Each row was made from one small tree. The marks that hang from a mark follow it in brackets, in alphabetical order. Every link used is in the known rows. Write each row's tree.
Known rows:
lazir[vosi[demum]]: [-1.30  4.35  1.26  1.47  0.39 -1.30  1.37  0.28  1.19  0.98 -0.50  0.37
 -1.44 -0.65 -0.66  1.03  0.73 -2.07]
sasu[lere[demum]]: [-0.08  1.99  0.13  0.75  0.77  1.00  1.21  0.62  0.00  0.23  0.41 -0.43
 -0.85  0.28 -0.34  0.08  2.20 -0.82]
tarad[vosi[demum lazir lirud]]: [-1.60  4.52  2.08  1.04  0.11 -2.59  1.10  0.50  3.36  1.26 -0.18 -0.19
 -0.68 -0.45  0.46  1.30  3.19 -2.08]
lere[tarad]: [-1.28  1.32  0.14  0.92  0.57 -0.36  1.27 -0.19 -0.08  1.03  0.60 -0.25
 -1.35  0.33  0.49  0.39 -0.66  0.59]
tarad[vosi[demum[lere] lazir lirud]]: [-1.41  4.83  2.18  0.20  0.63 -1.89  1.33  0.45  3.63  1.09  0.48  0.63
 -0.17 -0.40  0.51  1.38  3.92 -2.95]
sasu[lere[tarad]]: [-0.15  1.62 -0.33  0.96  0.77  0.84  1.61 -0.03 -0.42  0.32  0.74 -0.13
 -0.99  0.04  1.06  0.60  0.78 -0.51]
demum[lere[sasu]]: [-0.34  2.32  1.18 -0.21  0.53  0.07  1.79 -0.72  0.65  0.04  1.14  0.23
  0.12  0.67  0.24 -1.54  1.39 -1.04]
vosi[demum[lere[sasu]] lazir lirud tarad]: [-0.69  4.50  2.37 -1.84  1.57 -1.09  1.53  0.79  3.24  2.76  1.54 -0.74
  0.12 -0.59  1.07  0.27  2.94 -2.65]
lere[demum lirud[vosi[lazir]] sasu tarad]: [-2.29  1.83  4.19  1.07  1.81  0.81  1.91 -0.32  1.42  1.41  1.41 -1.54
 -0.61  2.08  0.02 -0.09  0.38  0.76]
sasu[vosi[lazir lirud tarad]]: [-1.01  3.21  1.18  0.64  0.69 -1.28  1.12  0.06  2.95  1.17 -0.29 -1.30
 -1.78 -0.11  0.86  1.31  2.04 -2.14]
vosi[lirud tarad]: [-0.49  3.29  0.49 -0.39  0.40 -0.87  0.56 -0.29  1.31  1.33 -0.65 -1.09
 -0.97 -0.04  1.05  0.99  0.85 -0.34]
demum[lere[sasu[vosi[lazir lirud]] tarad]]: [-0.78  2.39  2.83  0.11  1.18  0.29  2.40 -0.43  1.86  0.20  1.80 -0.58
 -0.58  0.75  1.09 -0.19  2.62 -1.77]
tarad[vosi[lazir]]: [-1.85  2.59  0.82  2.13 -0.19 -2.73  1.44 -0.13  2.21  0.64  0.56  0.50
 -0.93 -0.01 -0.05  0.33  1.01 -1.43]
demum[lere[lirud]]: [-1.34  1.78  0.97 -0.78  0.68  0.42  0.76 -1.00  1.12  0.14 -0.63  0.31
 -0.70  1.01  0.61  0.03  1.59 -1.19]
vosi[demum[lere[tarad]]]: [-1.06  3.14  0.82 -0.58  1.49  0.39  1.44  0.63  0.99  1.86  1.13  0.69
 -0.68 -0.36  0.30  1.14  1.06 -1.43]
lirud[vosi[demum[lere] tarad]]: [-0.71  5.85  0.69 -0.08  1.97  0.76  1.22  0.11  2.34  2.13  0.40  0.83
 -0.22 -0.30  0.30  2.02  0.37 -2.06]
lere[demum lirud sasu tarad]: [-1.81  1.01  3.78  0.21  1.00  0.70  1.85 -0.29 -0.05  1.28  1.22 -1.86
 -0.91  1.69 -0.22 -0.43  0.13  1.11]
lirud[vosi[demum lazir tarad]]: [-1.48  4.86  0.57  0.81  1.75 -0.94  1.03  0.66  3.05  2.83  0.36  0.00
 -0.76 -0.46  0.35  1.60  0.15 -1.72]
lazir[vosi[demum[lere[sasu]] lirud tarad]]: [-0.43  6.16  3.03 -0.43  1.08 -0.63  2.01 -0.02  2.03  1.57  0.69 -0.09
 -0.29 -0.77  0.22  1.28  1.91 -3.00]

Write each row's tree:
[-1.84  2.25  3.99  0.48  1.17 -0.20  1.99  0.09  2.28  1.72  0.98 -2.20
 -1.35  1.04 -0.53  0.01  1.29 -1.59]	lere[demum lirud sasu[vosi[lazir tarad]]]
[-0.84  1.63  1.32  1.75  1.62  1.01  2.21  1.13  1.10  0.73  1.73 -0.75
 -1.77  0.15 -0.08  1.27  2.41 -2.08]	sasu[lere[demum tarad] vosi[lazir]]
[-1.68  3.55  3.45  0.15  0.99 -0.77  1.93 -0.04  3.04  2.09  0.34 -1.79
 -1.31  0.16  0.50  0.33  1.40 -2.66]	lere[lirud sasu[vosi[demum lazir tarad]]]
[-2.51  2.92  2.25  0.76  1.75  0.19  1.07 -0.14  2.39  1.96 -0.18 -0.50
 -1.22  0.85  0.99  1.68  0.40 -0.45]	lere[lirud[vosi[demum lazir]] tarad]
[-1.71  1.86  2.51  1.38  1.12  0.22  1.97  0.38  1.16  0.92  1.30 -0.39
 -1.06  0.63  0.20  1.59  1.96 -1.23]	sasu[lere[demum lirud tarad[vosi[lazir]]]]
[-0.74  3.85  1.63 -1.24  1.39  0.50  1.03  0.38  1.58  1.38  0.33 -0.10
 -0.52 -0.08  1.06  1.49  2.77 -1.22]	vosi[demum[lere[tarad]] lirud]
[-0.92  4.20  1.01  0.30  1.69  0.77  1.13  0.07  2.54  1.61 -0.46 -0.40
 -0.73  0.02  1.26  1.70  1.83 -2.40]	sasu[lere[lirud[vosi[demum lazir tarad]]]]
[-1.23  4.01  1.09 -0.90  1.15 -1.97  0.62  1.12  3.11  3.03  0.06 -1.09
 -1.02 -0.89  0.94  1.33  2.09 -1.83]	vosi[demum lazir lirud tarad]
[-1.08  3.42  1.37 -1.29  1.21 -0.94  0.69  0.81  3.12  1.49  0.10  0.00
 -0.45 -0.24  0.88  0.41  4.18 -2.39]	vosi[demum[lere] lazir lirud]
[-1.59  3.34  0.20 -0.24  1.26 -2.05  1.02  1.34  2.55  3.48  0.93 -0.32
 -1.14 -1.17  0.21  0.96  0.40 -2.07]	vosi[demum lazir tarad]
[-1.09  1.38  2.59  0.78  0.98  0.26  2.14  0.34 -0.43  1.42  2.23 -1.32
 -0.66  0.95 -0.67 -0.72 -0.14  1.08]	lere[demum sasu tarad]
[-1.43  1.94  1.95  1.11  2.02  1.84  1.49  0.14  1.09  0.85  0.61 -0.68
 -1.05  1.30  0.56  1.39  1.70 -0.47]	sasu[lere[demum lirud[vosi[lazir]] tarad]]
[-0.93  2.48  3.53  0.98  0.63 -0.41  1.75  0.37  2.16  0.31  0.81 -2.16
 -0.99  1.05 -0.47 -0.81  3.39 -1.14]	lere[demum sasu[vosi[lazir lirud]]]
[-1.63  1.55  3.32  0.07  1.31  0.61  2.42 -0.87  1.78  0.46  1.49 -0.56
 -0.90  1.21  0.96 -0.20  1.64 -1.88]	demum[lere[lirud sasu[vosi[lazir]] tarad]]
[-1.53  4.06  0.69  1.29  1.30 -0.73  0.84  0.44  2.86  1.55 -0.18  0.13
 -0.76  0.13  0.22  0.69  1.29 -1.34]	lirud[vosi[demum lazir]]
[-1.17  1.69  2.03  1.16  1.15  1.04  1.47  0.45  2.00  0.07 -0.17 -1.22
 -1.80  0.83 -0.03  0.79  3.65 -2.65]	sasu[lere[demum lirud] vosi[lazir]]
[-1.11  2.50  0.50 -0.37  0.70 -2.02  0.61  0.24  2.39  1.95 -0.01 -1.11
 -1.10 -0.13  1.15  0.58  1.41 -0.93]	vosi[lazir lirud tarad]
[-2.44  3.06  4.27  1.05  0.62 -1.54  2.40 -0.21  2.26  1.89  1.51 -0.83
 -0.59  0.46  0.62  0.52  0.79 -1.13]	lere[lirud sasu tarad[vosi[demum lazir]]]
[-0.52  2.20  2.06  1.13  1.54  1.13  1.85  0.96  1.63  0.32  0.96 -1.45
 -1.70  0.40  0.61  1.58  3.93 -1.86]	sasu[lere[demum tarad] vosi[lazir lirud]]
[-1.03  4.85  2.43  0.10  1.21 -0.14  1.62  0.11  1.47  0.86  0.16  0.49
 -0.91 -0.39  0.32  2.04  2.23 -2.25]	lazir[vosi[demum[lere[tarad]] lirud]]
[-0.71  3.04  0.97  1.36  1.56  0.56  2.19  1.13  1.94  1.22  1.13 -0.44
 -1.66 -0.78  0.82  1.69  2.61 -3.12]	sasu[lere[tarad] vosi[demum lazir]]
[-1.80  3.50  2.18  0.55  1.55  0.99  0.71 -0.40  1.58  1.65 -0.63 -0.94
 -1.09  1.35 -0.40  1.67 -0.05  0.03]	lere[demum lirud[vosi[tarad]]]
[-1.26  3.52  3.52  0.59  0.37  0.25  1.71 -0.66  1.96  0.49 -0.75 -1.67
 -1.15  0.76  0.31 -0.19  1.96 -1.84]	lere[lirud sasu[vosi[demum]]]
[-0.93  5.75  1.87  0.41  0.70 -1.38  1.22  0.33  1.92  1.82 -0.66 -0.44
 -1.32 -0.99  0.12  2.26  1.10 -2.26]	lazir[vosi[demum lirud tarad]]
[-0.48  3.07  0.67  1.12  0.82  1.68  0.92 -1.13  1.02 -0.64 -1.47 -0.33
 -0.68  1.14  1.20  0.72  1.83 -1.02]	sasu[lere[lirud[vosi]]]
